What can hang from each mark
L: A
T: A M
W: B
J: B M
H: M
B: H J L
M: J L W
A: H J T W

Every row comes from one small tree of marks. The marks that hang from a mark follow it in brackets, in alphabetical order. Every link used is in the known rows. Which tree was each row made from?
Known rows
H(M(J(B) L(A(T)) W)): [  7.3 -58.0 -45.3  -4.4   1.5  13.3 -12.7  13.1  16.7   5.1 -40.7  51.0
 -36.5  15.5  -9.7  -6.3 -19.9  -7.1 -12.7  20.2  30.1  16.3  22.3 -24.9
  -9.4  33.9 -34.4   0.5  10.1]
H(M(J L W)): [  0.6 -37.2 -18.5 -20.3   4.3  28.4 -10.3  -5.1  19.1  -2.7 -34.3  58.6
 -34.0   8.5 -29.9   1.3  -4.7  19.0  -2.5  29.7  39.8  25.6   8.5 -26.4
 -26.3  23.1 -25.8   8.7   2.6]
B(H(M(W)) L(A(J T))): [ 22.8 -42.7 -53.6   5.0 -29.5  -1.6   0.0  -1.4  14.6 -17.7   3.0  15.5
 -15.9  22.2 -21.4  10.5 -33.2  -1.4  10.5  13.4  36.4   4.0 -19.7 -15.8
 -14.8  -4.9 -29.8  10.0  17.8]
J(M): [-12.5 -20.7 -28.9  -1.6  -5.7  30.5 -10.2  -5.6   3.7  14.7  -3.4  24.4
 -30.3   9.8   0.0  40.3 -12.4  15.7  -0.6  -0.5  46.7  17.4  15.8 -20.7
 -32.7  19.2 -29.3  28.0  37.0]
L(A): [ -7.3 -36.7 -17.5  24.1  -0.3  34.2 -11.5 -38.6   4.9  16.1 -17.8  14.9
 -26.7  16.5  18.3  27.6  -8.8   3.6  11.4   4.8  39.6   2.4   9.8 -19.0
 -21.9  14.4 -28.5  14.1  51.7]
J(B(H L(A(T(M))))): [ 23.8 -31.2 -50.3  26.9  -3.6  21.7 -11.9   4.1  -3.6 -11.5 -16.5  -2.8
 -16.3  14.7 -18.7  46.5 -28.4 -20.5   9.3   4.4  33.1  -6.9   1.6 -33.7
 -10.0 -10.1 -36.0  -9.4  38.8]
H(M(J(B) L(A) W)): [ -2.4 -42.0 -26.6   7.7   3.8  22.5  -6.9   5.6  24.1   8.8 -49.4  62.0
 -34.7  14.8  -2.5  -8.7 -16.0   1.9  -7.6  30.5  37.8  18.9  22.3 -24.5
 -11.0  31.7 -30.4   4.0   9.7]
A(H J(M) W(B)): [  5.9   1.5 -67.2  -6.4  -8.6 -20.5   5.6  12.2   4.4   8.8  15.8  37.7
   2.7  26.0  22.6  20.8 -14.8  -5.5 -16.9  -0.7 -10.5  16.7  24.9 -21.4
 -29.9   3.7 -23.1  15.9   7.3]
M(L(A(H J T W))): [ 26.6 -47.1 -60.6 -16.3   5.7 -17.4 -20.7 -16.6  -5.8   2.0  -6.0  19.4
 -10.8  18.7  16.9  -5.7  12.3   0.2  -0.5  -2.4 -13.2  12.8  -0.4 -28.4
  -5.6  10.7 -18.3 -17.4   7.6]
L(A(H(M) J T)): [  2.7 -49.0 -53.2 -11.8 -19.8  -6.6   6.1 -21.8   9.1   0.6  11.0   2.5
  -3.1  41.1  33.4  -3.0 -22.0 -23.8   2.4  -5.1   2.6  13.9  10.8 -19.0
 -33.1  25.6 -34.6   6.9  33.1]
B(H J): [ 10.9 -15.6 -15.0  41.3 -18.1  27.5  -4.1 -20.1  -6.6   9.0 -15.2   8.8
  -9.5  11.3 -40.2  45.8 -17.1  11.1  43.3  36.8  46.7  -2.6 -16.8 -19.2
 -27.8   8.0 -15.9  11.2  16.6]
H(M(L W)): [ -1.1 -37.0 -16.8 -15.5   6.8  33.9 -14.7 -20.4  17.1  -7.0 -21.4  43.4
 -27.1   4.2 -33.8  12.0  -8.7  19.8  -0.5  18.2  43.2  22.2   2.1 -25.9
 -18.0  25.8 -25.9  19.3  11.9]
A(H W): [ 11.1 -21.1 -41.7  -1.7   5.0   4.4 -18.7 -22.6  -6.7   2.4   3.6  26.7
  -9.0   1.3 -13.0  37.9  12.3   5.8  -2.9  -5.9  -4.6   7.9   7.8 -28.8
 -14.3  10.2 -18.8   2.3  11.9]
A(H(M(J(B) L)) T W): [ 22.7 -44.2 -68.8 -33.8   3.7 -12.4 -14.6  15.9   0.4  -5.8 -10.5  37.8
 -16.5  13.2 -21.4   4.9   1.5 -21.6 -27.0  -1.3 -17.3  20.9  19.2 -31.9
  -9.4  24.1 -27.7 -20.5  -8.2]
W(B): [ -6.2 -19.8 -20.6  14.8   7.5  41.4  -5.6 -23.9  -5.6   5.7 -13.1  23.2
 -13.0  21.4 -15.2  43.8 -20.5 -16.5  -8.2  15.1  39.2   4.3  16.3 -28.4
 -33.8   0.2 -27.6  18.8  48.5]
B(H(M) J L(A)): [ 10.4 -12.5 -20.7  37.6 -34.9  25.3   8.6 -25.9  13.2  -0.9 -12.4   6.1
  -1.6  25.1 -17.9  13.4 -39.8   2.4  30.0  31.9  60.1   2.2 -25.9 -10.1
 -22.0  -9.2 -30.6   3.9  26.5]
W(B(H(M(J)) L(A))): [ -6.3 -14.1 -28.1  25.6 -15.4  22.2   6.6 -10.5   5.8  -8.3 -24.0  23.6
  -9.2  34.0 -14.1   8.1 -40.8 -18.6  -6.0  24.0  44.3   7.5   2.3 -13.3
 -29.2 -24.2 -33.8  -2.8  43.2]
T(A): [ 15.4 -38.6 -13.7  -3.3   8.2  33.5 -15.5 -33.6   5.5  12.5 -12.6  16.9
 -23.4  -2.9   2.6  47.8 -16.2  13.8  17.3  -4.0  44.3   4.1   8.3 -31.1
 -32.9  18.7 -33.6   8.4  40.7]
B(H(M(L(A(J T))))): [  7.0 -41.3 -33.6  -0.4 -12.9   3.4  -3.3 -13.8   9.2  -8.6 -10.8   5.2
 -22.5  23.1  -8.6  -2.7 -16.0  -4.8  17.2  13.4  22.5  18.2  -8.8 -13.5
 -23.4  13.4 -31.2   0.6  25.3]
B(L(A)): [ 11.5 -36.4 -23.5  12.2  -4.2  36.6 -11.3 -37.7  -1.6   2.7 -14.6  13.1
 -13.5  20.1  -1.1  33.7  -9.1   3.1   1.8   6.6  52.4   4.4  -4.6 -28.3
 -19.7 -13.9 -26.1   0.9  49.3]
J(B(H)): [  4.3 -26.6 -26.3  37.9  -3.9  24.5  -8.3  -1.4  -7.0   6.7 -22.9  14.4
 -19.8   4.8 -42.7  54.7 -12.6 -15.1  12.5  25.0  35.6   4.5   7.7 -26.9
 -18.2  12.2 -21.1   8.8  31.4]
L(A(H W)): [  1.8 -30.4 -39.4  20.3   4.6   2.3 -18.7 -31.9   0.8  12.1  -6.0  20.1
 -14.6  13.1  22.0  19.0   4.8   5.7   3.1 -10.1  -1.9   2.4   9.4 -18.3
  -6.4  11.5 -23.8  -2.7  25.0]
W(B(L(A))): [  3.0 -24.2 -29.4  20.9   2.3  38.8  -5.3 -31.1  -5.2   0.1 -16.7  19.4
  -5.8  29.9   2.4  30.2 -29.4 -17.7 -13.4  10.6  50.2   0.5   5.5 -29.0
 -23.0 -23.3 -27.8   4.1  56.0]

Write each row's tree
[  7.5 -15.1 -27.7   9.9 -13.4  37.2   5.5 -12.4  16.4  -6.0 -10.5  39.7
  -3.4  23.8 -35.8  27.2 -44.1  -4.4  -2.6  32.4  61.4   6.0   0.4 -25.8
 -27.7   3.2 -30.6  28.0  17.1] => H(M(W(B(J L))))
[ -6.4 -17.6 -39.3  33.0  -9.8  16.9  -5.1  22.9  -1.3  13.0 -11.7  20.6
 -28.5   6.3 -24.4  47.0 -24.5  -3.2   1.3  12.2  38.9  12.4  15.6 -20.5
 -20.1  18.3 -27.9  19.1  27.5] => J(B(H) M)
[ 35.1 -13.7 -56.2 -13.4 -23.5 -18.1  16.8  -0.6  18.2  -5.2   7.7  34.5
  14.0  23.6  -5.4  27.1  -7.1 -26.0 -16.0  15.5  -0.3  21.1  10.4 -28.3
 -18.7   2.3 -25.1   2.4   1.5] => A(H(M) J(B(L)) W)
[ 12.7 -29.4 -53.6  11.1  -5.8  22.9  -8.9  26.1   2.0   8.0 -12.7  45.5
 -22.1   4.6 -30.5  48.6 -26.3   6.6 -19.8  13.6  58.5   8.4  13.8 -36.4
  -8.6   8.8 -24.3  22.9  15.0] => J(B(L) M(W))
[ 17.5 -40.8 -64.2 -12.9 -18.9 -21.9   2.1 -14.5  17.3   0.0  16.7  14.5
  -9.5  28.5  36.3   1.7 -11.1 -15.3  -0.4 -13.1 -16.3   9.5  12.4 -12.8
 -17.5  23.3 -34.6   6.5  17.8] => L(A(H(M) J T W))
[ -0.6 -23.7 -36.2  31.4  -9.8  21.2  -0.3 -11.2   1.5  -3.1 -19.4   8.8
  -8.2  32.7 -18.7  -3.4 -46.9 -19.1  13.5  23.7  36.2   3.9  -6.4 -15.5
 -21.4   6.6 -30.9   0.0  25.8] => W(B(H(M(L(A(T)))) J))
[ -7.6 -26.3 -20.2  16.9 -11.9  23.1 -10.5  -7.6  14.7  -7.6  -7.4  28.3
 -29.5   1.1 -48.5  31.4 -19.4  15.2  17.0  18.2  38.7   8.9  -7.3 -13.3
 -21.6  17.2 -28.9  24.9  17.3] => B(H(M(W)))
[ 15.6 -37.6 -64.0   2.9  -4.9   6.9   0.9 -17.4 -15.8  -6.4   5.0   9.2
  13.5  46.4   8.3  17.1 -30.7 -36.6 -15.7   4.9  17.5   3.6   2.7 -33.6
 -29.2 -19.7 -25.0  -7.7  39.0] => W(B(L(A(H J T))))
[ 30.4  -8.1 -60.5  -7.0  -6.2 -13.1   4.3 -12.0  -5.1  -7.4  11.7  31.5
  19.4  29.2  -3.6  28.8  -5.6 -18.7 -17.7  15.6  -4.4   8.2   3.8 -33.7
 -24.4 -22.6 -15.4  -4.8   9.3] => A(H J W(B(L)))
[  4.8   4.8 -42.7  33.7 -20.2  25.6   3.8   6.8 -10.2   2.0  -7.9  16.2
   5.1  24.7 -34.1  35.6 -45.1  -1.7   5.5  29.8  59.0   1.0 -12.1 -22.3
 -28.5 -21.7 -21.5  11.3  21.6] => W(B(H J(M) L))
[ 12.9 -15.3 -65.9  17.8   1.8   0.8 -13.2 -12.4   1.8  -0.8   1.0   6.5
  -3.3  25.8  32.1  20.7 -29.5 -13.5   7.2 -12.3 -11.0 -13.1  16.5 -25.4
 -10.4   7.2 -35.4  -3.9  20.5] => L(A(H T(M) W(B(J))))
[ -7.1 -16.0 -26.6  28.7 -10.7  29.0   3.3 -18.6   5.8 -11.7 -12.0  12.9
  -6.3  31.6 -16.7  16.3 -44.6 -19.3  -4.3  14.6  45.9   4.9  -2.5 -16.1
 -23.7 -22.2 -38.3   5.5  50.5] => W(B(H(M) L(A)))
[ -5.0 -41.4 -29.3   0.3  14.6  12.3 -18.6 -25.1 -11.7  10.8 -40.7  35.9
 -16.2  22.9  10.5 -13.7  12.8   6.2   0.6  20.5  10.1  19.0   9.0 -31.5
 -23.0   7.3 -12.9 -29.4  13.7] => M(J L(A(H)))
[  6.3 -21.2 -32.1   9.2  -3.3  26.8 -13.0   3.4   1.7  18.2 -20.7  43.4
 -19.1   7.0 -19.7  19.5 -16.4  38.5  15.5  29.7  55.2  12.2  -4.7 -27.8
 -19.7  26.2 -13.0  21.4  -8.2] => B(J(M(L W)))
[  1.2 -34.6 -29.1   7.3  27.6  36.2 -25.7 -12.9  -7.0  -1.3 -30.5  48.7
 -21.3   7.3 -39.9  21.1 -10.9  11.4  -9.9  25.2  38.0   9.1   4.5 -39.4
 -15.1   4.9 -16.2  10.5  15.7] => M(L W(B))
[ 32.2 -36.4 -60.8  -3.1  -0.2  16.1 -18.1  28.5  -3.5 -20.3 -20.3  25.5
 -27.8   3.1 -46.0  55.4 -17.3  -4.5   4.5  17.2  28.2  -6.2   7.9 -38.9
 -17.3  -3.3 -29.8  -5.5   8.5] => A(T(M(J(B(H L)) W)))
[ 21.3  -8.5 -26.2  -5.1   2.8  36.2  -2.0   2.3   8.2  -6.5 -28.1  28.2
 -20.0  14.8  -8.1  56.1  -8.2 -10.1   3.6  25.8  38.2   6.0  25.7 -43.7
 -35.0  -5.1 -31.4  -3.8  27.1] => T(M(J(B(L))))
[ -5.5 -33.0 -36.6  -9.9  11.8  27.6 -24.2   4.3   0.5   7.1 -18.1  48.6
 -34.9  -3.5 -20.6  19.3  -4.7  39.4  -4.7   9.0  45.4  18.3   5.8 -29.9
 -14.7  22.0 -18.7  20.5   5.2] => J(M(L W))
[  4.7 -27.5 -41.4  35.3  -4.0  17.8 -10.5   4.6  -3.9  -2.1 -34.4  49.4
 -19.3  16.3 -32.2  17.7 -26.1   3.2  -3.7  32.1  41.3  -6.7  -0.4 -23.0
 -15.4 -21.9 -17.7  -4.4  17.4] => M(J W(B(H L(A))))
[ 13.1 -20.4 -70.7  15.8 -17.6 -21.3  -3.7  19.0   8.8   7.6   8.8  19.6
 -24.9  21.7  28.9  15.2 -29.8  -7.9  -5.2  -8.6   4.6  -0.4  15.0  -4.9
 -12.1   5.7 -34.1  14.3  30.8] => L(A(J(M) T W(B(H))))
[  7.6 -24.9 -66.8   5.0  11.4   1.8 -20.2 -11.9   1.5  -8.8   4.4   7.9
 -11.9  21.6  30.6  21.9 -20.1 -16.9  -7.6 -27.5 -18.1  -9.1  23.2 -28.3
 -10.5   4.4 -40.9  -5.9  33.9] => L(A(H T(M) W(B)))
[  2.9 -15.8 -32.0  48.2  -5.2  28.1 -10.7  -1.1  -4.4   3.2 -18.7  34.3
 -11.0   9.8 -48.1  39.2 -35.8   7.6  20.8  39.3  43.2 -10.5  -7.5 -20.2
 -20.0   5.8 -15.8  22.0   7.0] => M(W(B(H J)))
[ 30.9 -43.5 -55.6  10.4 -16.4  -0.7   1.7  13.5  -8.2   1.5  -1.8   4.9
 -13.1  18.7 -27.6  49.9 -17.2 -31.2  13.0  23.3  19.3   3.3   6.4 -29.8
 -25.7  13.7 -21.4   8.8  26.1] => A(J(B(H)) T)
[ -2.8 -26.1 -31.1   4.5  -8.9  28.3   3.2  -5.9  22.6  -1.9 -25.6  53.8
 -17.7  28.3  -4.4   7.0 -36.8  -5.5 -15.2  24.0  47.6   8.8  16.6 -18.4
 -26.0  -2.2 -34.8  13.1  27.9] => H(M(J W(B(L(A)))))
[ -3.2 -26.5 -42.4  21.0   4.5  27.4  -6.5 -32.5 -13.5  -1.9 -10.3  15.5
   7.7  36.6   0.3  19.6 -26.1 -22.8 -18.1   7.3  30.4   3.6   2.7 -33.7
 -25.0 -21.5 -25.4  -8.0  46.0] => W(B(L(A(H))))
[  0.8  -5.2 -23.4  49.2 -10.6  32.6  -0.7 -14.5 -11.0   6.2 -17.2  12.9
  -2.4  22.1 -34.6  39.7 -34.2  -8.7  21.8  36.2  44.9  -4.1  -5.6 -20.3
 -31.8  -3.3 -18.4  11.6  27.2] => W(B(H J))
[ 34.0 -28.2 -44.2 -16.7   0.0 -14.1  -6.8 -21.2   8.5  10.0   8.1  26.6
  -3.9   2.4  22.9  31.5  -0.8  10.3  13.3  -5.9  -5.1   7.4   7.7 -27.5
 -27.9  14.8 -23.1  -4.5   5.4] => T(A(H J W))
[ 27.5 -17.2 -31.9   8.9 -28.2   8.7  19.4   0.2  12.3  -6.4  -7.2  18.5
  -1.3  24.6 -27.4  38.3 -22.4 -24.1   8.2  39.2  41.9  18.0  -2.1 -26.9
 -29.7  -3.4 -25.3  10.2  22.2] => A(J(B(H(M) L)))
[ -4.4  -6.4 -32.3  16.1   0.5  33.9  -2.2  -3.7  -4.3  14.3 -20.6  30.8
  -6.0  24.6  -6.2  20.9 -33.0   2.7  -1.4  27.3  50.9  12.5  10.8 -27.6
 -32.6   8.5 -21.4  14.9  19.3] => W(B(J(M(L))))
[ 10.7 -32.1 -25.1  16.2   9.0  18.8 -12.1   9.0 -10.0   6.2 -52.0  39.5
 -27.9   8.0 -45.3  22.3   6.5  -6.4   4.6  41.8  29.6  17.7   7.9 -35.4
 -19.4   5.8 -12.4 -18.4   9.7] => M(J(B(H)) L)
[ 21.3 -30.9 -36.8  -7.2  10.4   3.2 -21.9 -28.1   0.1  10.2   0.8  24.5
 -14.4  -9.5   5.7  37.8  -2.7  16.0   5.8 -20.0   2.2   3.0   8.1 -30.5
 -19.8  17.7 -28.9  -7.4  12.9] => T(A(H W))
[ -8.2 -18.7 -12.5   7.1 -17.2  21.5   0.7  -7.5  11.6  -1.1 -18.8  23.9
 -26.6  13.5 -32.6  23.4 -14.0   3.1  17.8  26.6  33.8  16.3   4.7 -10.8
 -37.7  10.8 -30.2   8.3  25.1] => B(H(M(J)))
